Each row comes from the steps of one path. Every step used is in the known rows, and no mark comes twice. Write the path behind each row, first mark first.
Known rows:
nesuf > diris > gavat: [  9  39   4   0  10  27 -12   4   1   0  20 -11   5  27   3  -3  20  26
 -17   5  -4  -8  -3 -26  25 -17  -1  10   3 -16]
diris > gavat: [  9  18   1   3   4  13  -7   5 -16 -13   5  -5  -2  20 -11   1   2  16
 -16   5  11  -7   0  -9  20  -4  -2   7  -6   0]
diris > nesuf > berol: [ 10  17  17 -10  12   1  -5 -10 -11   2   3  -4  -1  16  -2  -7  29   8
  -7   5   2  33   3 -23  22   3   4  12 -18   7]
zenolot > diris > gavat > deva > mukit: [ 26  43 -10  33   6  29   2  17 -22  20  -1  -9  24  47 -15   9 -47   9
 -43  -4  -1  42 -14   0   8 -56  -8  11 -19  13]
temi > nesuf > diris > gavat: [ 18  43  14   2  22  26  -4   8  -3   6  24 -25   3   0  -2   3  19  19
 -31 -24 -11 -11   3 -23  40  -6  11  -7  21 -30]
kipaz > domaze > nesuf > diris > gavat > temi: [ 24  11  -3  49  26  46 -29 -16  -2  27  23 -28   0 -11   9  32  20  19
 -64  18 -10 -24   9 -36   6  -9  -1   2  33  -6]
temi > nesuf: [  8   6  10   2  16   1   6   5  -2   8   3 -13  -4 -22  -3   4  -4  -7
 -12 -25  -7  -4   5   0  17   8  11 -15  18 -13]
nesuf > berol > diris > gavat > deva: [  3  45  -8  13  39  19  -3   9  -3  -3   0 -14  11  44  16  11  20  44
 -40   6  37  17   6 -24  30 -23  14  21   0  42]
diris > nesuf > zenolot: [  9  17  18  16  15  -3  -5  -9 -11   2   9   6  -3 -10   4   5  20   4
  -2  16  -1  13   9   2  31  -7  13  13   9   7]
berol > diris > nesuf > temi: [  8  -3  17 -15  51  12   9 -13   7  -8  18   9 -15  13  24   9  40   5
  19  22  30   8   2 -13   8  -8  -2  17   9  34]
nesuf > berol > diris > gavat > temi: [  8  30 -14  22  66  38  -2   3   9   1   9 -23  -5  40  13  17  47  35
 -36  15  14   6   1 -26  -6 -20   3  24   8  36]
nesuf > berol > diris: [ -1  17  -4 -26  42   6  -4  -3  19  -5   1 -10  -3  23  19   1  27  21
  -5   7  15  23   3 -10  -7  -7   9  15   6  35]
diris > gavat > temi > nesuf: [ 16  17  -3  47  36  34   4   8 -11   9  14 -24  -7  -7 -11  23  16   7
 -45 -18  -6 -25   3 -13  15  -5   6  -8  18 -13]
zenolot > diris > gavat > temi > nesuf: [ 34  16   2  55  41  55   9  21 -26  23  14 -20 -14  13 -11  16  -4   1
 -46 -24 -18   5  -6  -9   2 -17   1   1  15 -16]
gavat > deva: [ -3   6  -8  33 -10  -2   3   7  -7  13  -3   3  19   3   9   9 -11   7
 -17  -9  15   1   1  -4  20 -11   6   0  -1   7]
temi > nesuf > berol: [  4  17   7 -12  22 -11  -5   4   5  11  -1 -27  -1 -11  -2   3  22   2
 -24 -26  -4  22  10 -18  23  10  18  -8  14 -12]
gavat > temi > nesuf: [  6  -5  -2  43  33  17  13   6   3  22  10 -18  -5 -25  -1  21  13 -10
 -26 -26 -17 -13   2  -3  -1   1   6 -16  26 -13]
kipaz > temi > nesuf > zenolot: [ 16  16   6  22  23 -19 -12  -8   8  34   0 -13   8 -19  19  20  34 -12
 -18   7 -11  -3   2   4  27  -3  31 -16  68  -3]
temi > nesuf > zenolot > diris > gavat: [ 30  32  11  20  36  20  -8  19 -28  12   9 -14 -11   4  -4   8  -8   6
 -37  -8 -15  20   3   2  36 -20  21   8  36 -17]
domaze > nesuf > temi > gavat > deva: [ -5 -12  -4  23  -7 -18 -10  -7 -22  31  -2  -7   0 -16  26  34   5  10
 -22   8  39   6  21 -20  37  17  18  -7   8  -1]
nesuf > zenolot > diris: [ 14   9   1  13  15   7  -6  10  -8  18  -2   3  -6   8  10   2  -5  -1
  -8  14 -14  37  -2   9   4 -24  13  16  24  -1]
zenolot > diris > nesuf: [ 31   4  24  13   9  36  11   2 -30  14   9  12 -11  23  -7 -10 -16  -5
   2  -1 -12  34  -8  -2  -2 -15  -6  14 -18   0]
diris > nesuf > domaze: [ 22  -9  27  14  22   6  13   8 -17  -3  11   6  -7  -7  10  -1  33   7
 -22  -3  -9  13  -8 -20  24   9  -4   4  12  15]
gavat > temi > nesuf > berol > diris: [  7  17  -4  20  74  25  10   3  23  16  10 -28  -8  -4  20  21  45  10
 -32 -19  -2  10   5 -14  -6  -6  17   0  31  23]
deva > mukit: [  4  18  -7 -11   4  -7   0  -6  16   1   0  -9  16   7 -13   4 -17  -8
 -14   2 -16  23  -7  10 -14 -24  -8  -4 -11  13]
kipaz > domaze > nesuf: [ 14 -20   5   9  -2   4 -25 -18  -7  11   3 -14  -3 -35   1  20 -19  -7
 -32  13   2   0  15  -4  -1  11   1  -8  24   9]
kipaz > zenolot > diris > gavat > deva > mukit: [ 20  44 -21  28   2  26  -9  10 -20  33 -21  -6  15  42  -7   0 -38  10
 -57  -4  -2  58 -21   3  16 -70  -5   8   5  11]
gavat > deva > mukit: [  1  28 -13  23  -3  -7   3   2  11  16  -4  -8  34  10  -5  12 -28  -1
 -30  -6  -2  26  -5   8   3 -36  -4  -3 -10  19]
temi > gavat > deva: [  3   9   1  22 -11   7   4  14 -26  32 -13  -2   9   0   9   8 -20  20
 -25 -21  17  -4   5  -6  31   1  13  -5  -8   7]
berol > diris > gavat > temi > nesuf: [ 16  23   0  40  71  51  15   8   0   4  22 -21 -11   0   4  25  20  18
 -40 -15   4 -27   3  -3   0 -16   6   1  31  19]

Write each row's path:
[ 16 -10   7  -6  19  10  -6 -11 -18  27 -11  14 -24  17  17  -9  27 -13
   5  14   3  51 -13 -17  14 -25  -4  12  19  -2] => kipaz > zenolot > diris > nesuf > temi
[ 13  30  -4  31  44  20  -6  10  -5  14   8 -37  -3   8  -8  20  41  18
 -56 -17  -3   5   6 -32  24   1  11  -1  17  -8] => diris > gavat > temi > nesuf > berol
[ 16  42   7 -16  60  23  -1   6   0 -11  11 -30  -9  18   3   8  26  29
 -35 -16  15  12   8 -20  25  -3  17   6  20  21] => temi > nesuf > berol > diris > gavat
[ 18  25  -6  24  -8  -3  -3  -3  -6  56 -18  -8  35  22   9  22 -19   6
 -40   1   4  18 -13   1  10 -28   7 -14   6  28] => kipaz > temi > gavat > deva > mukit
[ -1 -12   0 -26   8  -9  -6   2  -8  18  -8  -4 -13  -1  15  10  21   5
   2   4  18   2   6 -19  21  18   4  -3   5   1] => nesuf > temi > gavat
[ 22 -10  17  -1  23  14   5  -1 -20  13  11  14 -15  23   7   0  16 -13
  17  16   8  40  -6 -18   7 -11  -8  16  -5  -1] => zenolot > diris > nesuf > temi
[ 10  24   3  -4  38  33   3   4  -4 -19  12  -4  -9  28   5   5   4  29
 -13  10  19 -11   0  -2   4 -17  -1  15   8  32] => berol > diris > gavat
[  7  63 -15   1  41  12  -5   4  14  -1   2 -24  28  50   3  15   2  36
 -51   7  23  42  -1 -13  13 -48   5  19 -10  53] => nesuf > berol > diris > gavat > deva > mukit
[ 26  12  -8  74  31  33 -14  -2 -26  17  17 -14 -12   9   7  36   9   8
 -43  35  -7  19   9  -1   3 -23  14  21  28  -7] => domaze > nesuf > zenolot > diris > gavat > temi
[ 25   7  -1  58  49  25   7  16  -6  39   6 -16 -12 -19  11  23  10 -13
 -32 -13 -31  20  -1   6   2 -22  21   1  47 -13] => gavat > temi > nesuf > zenolot > diris
[ 14  60  -9  35  -4  13 -15 -11   4  13  27 -25  37  17   1  27 -15  22
 -53   9   4  19   6 -13  26 -38   3   1  -3  -5] => domaze > nesuf > diris > gavat > deva > mukit
[  7  11  -6  29  40   7   1   4  12  26   5 -32  -1 -14   2  18  39  -1
 -36 -24 -14  11   7 -24   7   4  15  -9  21  -8] => gavat > temi > nesuf > berol
[ 29  -9  23 -11  19  25   5   6 -40  30   1   8 -22  20   9   0   5   0
   5   3   8  33  -2 -22  21   2  -2  13 -10   0] => zenolot > diris > nesuf > temi > gavat
[ 22  -3  28   4  56  25  21   5  -4 -10  19   6 -12   4  27   2  39  19
 -16   2   4  12  -8 -11  10  -3  -4  13  18  47] => berol > diris > nesuf > domaze
[ 10  27  13  -2  17  12  -1   3  16  19  19 -20   5 -19   9   2  14   2
 -15 -30 -22 -10   4 -14  23  -2  14 -14  28 -31] => temi > nesuf > diris
[ -3   3   0  22   3 -16 -18 -17   0   1  11  -9  -4 -28  13  26  12   0
 -11  29   1  13  20   9  15   6  20   5  33  -5] => domaze > nesuf > zenolot
[ 24  27   1  17  18  21 -12  14 -28   6   2  -2  -8  26   0   5  -2  13
 -23  20  -5  27  -3  -1  21 -26   9  23  19  -3] => nesuf > zenolot > diris > gavat
[ 36   5   6  26  20  24 -37  -5 -33  17   3 -14 -12 -12   0  25 -20   8
 -57  32  -1  24  12  -6  20 -13  10  16  42   7] => kipaz > domaze > nesuf > zenolot > diris > gavat
[ 10  19   8   6   9  -5   1  -2 -15  32  -2  -5  19  11   5  19  -3   4
 -22   2  19  29   2 -17  41 -19  -3   0 -20  21] => diris > nesuf > temi > gavat > deva > mukit
[  5   9  -4  49  44   3   0   5   9  26   7 -20  -4 -37  12  27  32  -7
 -32 -10 -20  -8   9   6  15  -3  23  -8  49 -12] => gavat > temi > nesuf > zenolot
[ 27  16  20  -2  16  20  -1   1 -23  17   2   0  -8  36  -4 -12   6   4
  -9   2  -5  61  -3 -23   9 -14   1  21 -21   4] => zenolot > diris > nesuf > berol
[  8  38  -1  47  -7  18 -17  -8 -12  10  25 -15  21  11  14  24   8  31
 -40   8  16  -6  14 -26  41 -13  13   4   7 -14] => domaze > nesuf > diris > gavat > deva
[ 23  19 -10  58  38  38  -5  15 -20  21   6  -6  -9  24   5  20  14  11
 -37  22 -14  16  -5  -4   2 -34   8  23  23  -2] => nesuf > zenolot > diris > gavat > temi
[ 15  53   7  34  15  21  -3  18  -9  19  19 -22  19   5   7  10   8  26
 -47 -33   2 -14   5 -28  59 -18  17  -7  19 -26] => temi > nesuf > diris > gavat > deva
[  8  28  -8  12  -6   2   2   8  -9  34 -14 -11  23   6  -4  12 -40  12
 -37 -21  -1  21  -2   6  18 -21   2  -9 -18  18] => temi > gavat > deva > mukit
[ 35  15   9  26  29   5  -4   2  -7  49  -3  -9   1   1  18  17  15 -17
 -16   3 -20  25  -8   7  12 -20  29  -6  67  -4] => kipaz > temi > nesuf > zenolot > diris
[ 17   1   3  26   8   4 -14  -8 -16  15   7  -5 -11 -10  13  21 -12  -6
 -13  25  -7  41  12  12   1 -10  19  12  29  -5] => domaze > nesuf > zenolot > diris
[ 11  24  -6  56  19  37 -14 -13   0  11  33 -22   0   7  10  30  30  21
 -38  18  -7 -17   8 -27   6 -11   2   6  16 -20] => domaze > nesuf > diris > gavat > temi
[  1   6 -10  13  -2 -24 -12 -13  -4  30   1 -17  18 -12  13  40 -13   0
 -32  11  25  32  15  -8  25  -7   7 -10  -4  13] => domaze > nesuf > temi > gavat > deva > mukit
[ 26  11  -8  53  28  53   5  17 -24  17   8  -5 -10  36  -7  10  -2   9
 -30   7 -10   7 -13 -12 -15 -28  -9  16  -1  -3] => zenolot > diris > gavat > temi
[ 22 -11  14 -15  15  20  -6  -5 -37  45 -21   9 -33  15  17  -9  14   2
  -9   2   6  49 -10 -19  25 -14   3  10  15   2] => kipaz > zenolot > diris > nesuf > temi > gavat
[ 12   0  22 -25  49  19   9  -7 -13   9   9   4 -23   8  24   8  27  17
   9  10  28   4   7 -15  19   5   4  13   4  35] => berol > diris > nesuf > temi > gavat
[  7   6  16  10  39  16  15   1 -20  22   3   6  -5  11  32  18  19  25
  -4   4  45   5   8 -20  39  -5   9  11  -1  44] => berol > diris > nesuf > temi > gavat > deva
[  9  22 -12  36  55  33 -10 -15   5  -6  22 -29 -11  23  16  36  42  32
 -43  27  19   8  14 -23  -8  -7  10  20  10  30] => domaze > nesuf > berol > diris > gavat > temi
[ 20  28  -1  65   1  14 -17   5 -37  16  10  -7   4  13  10  30 -17  17
 -47  22  16  31  15   0  37 -25  23  18  20  -2] => domaze > nesuf > zenolot > diris > gavat > deva
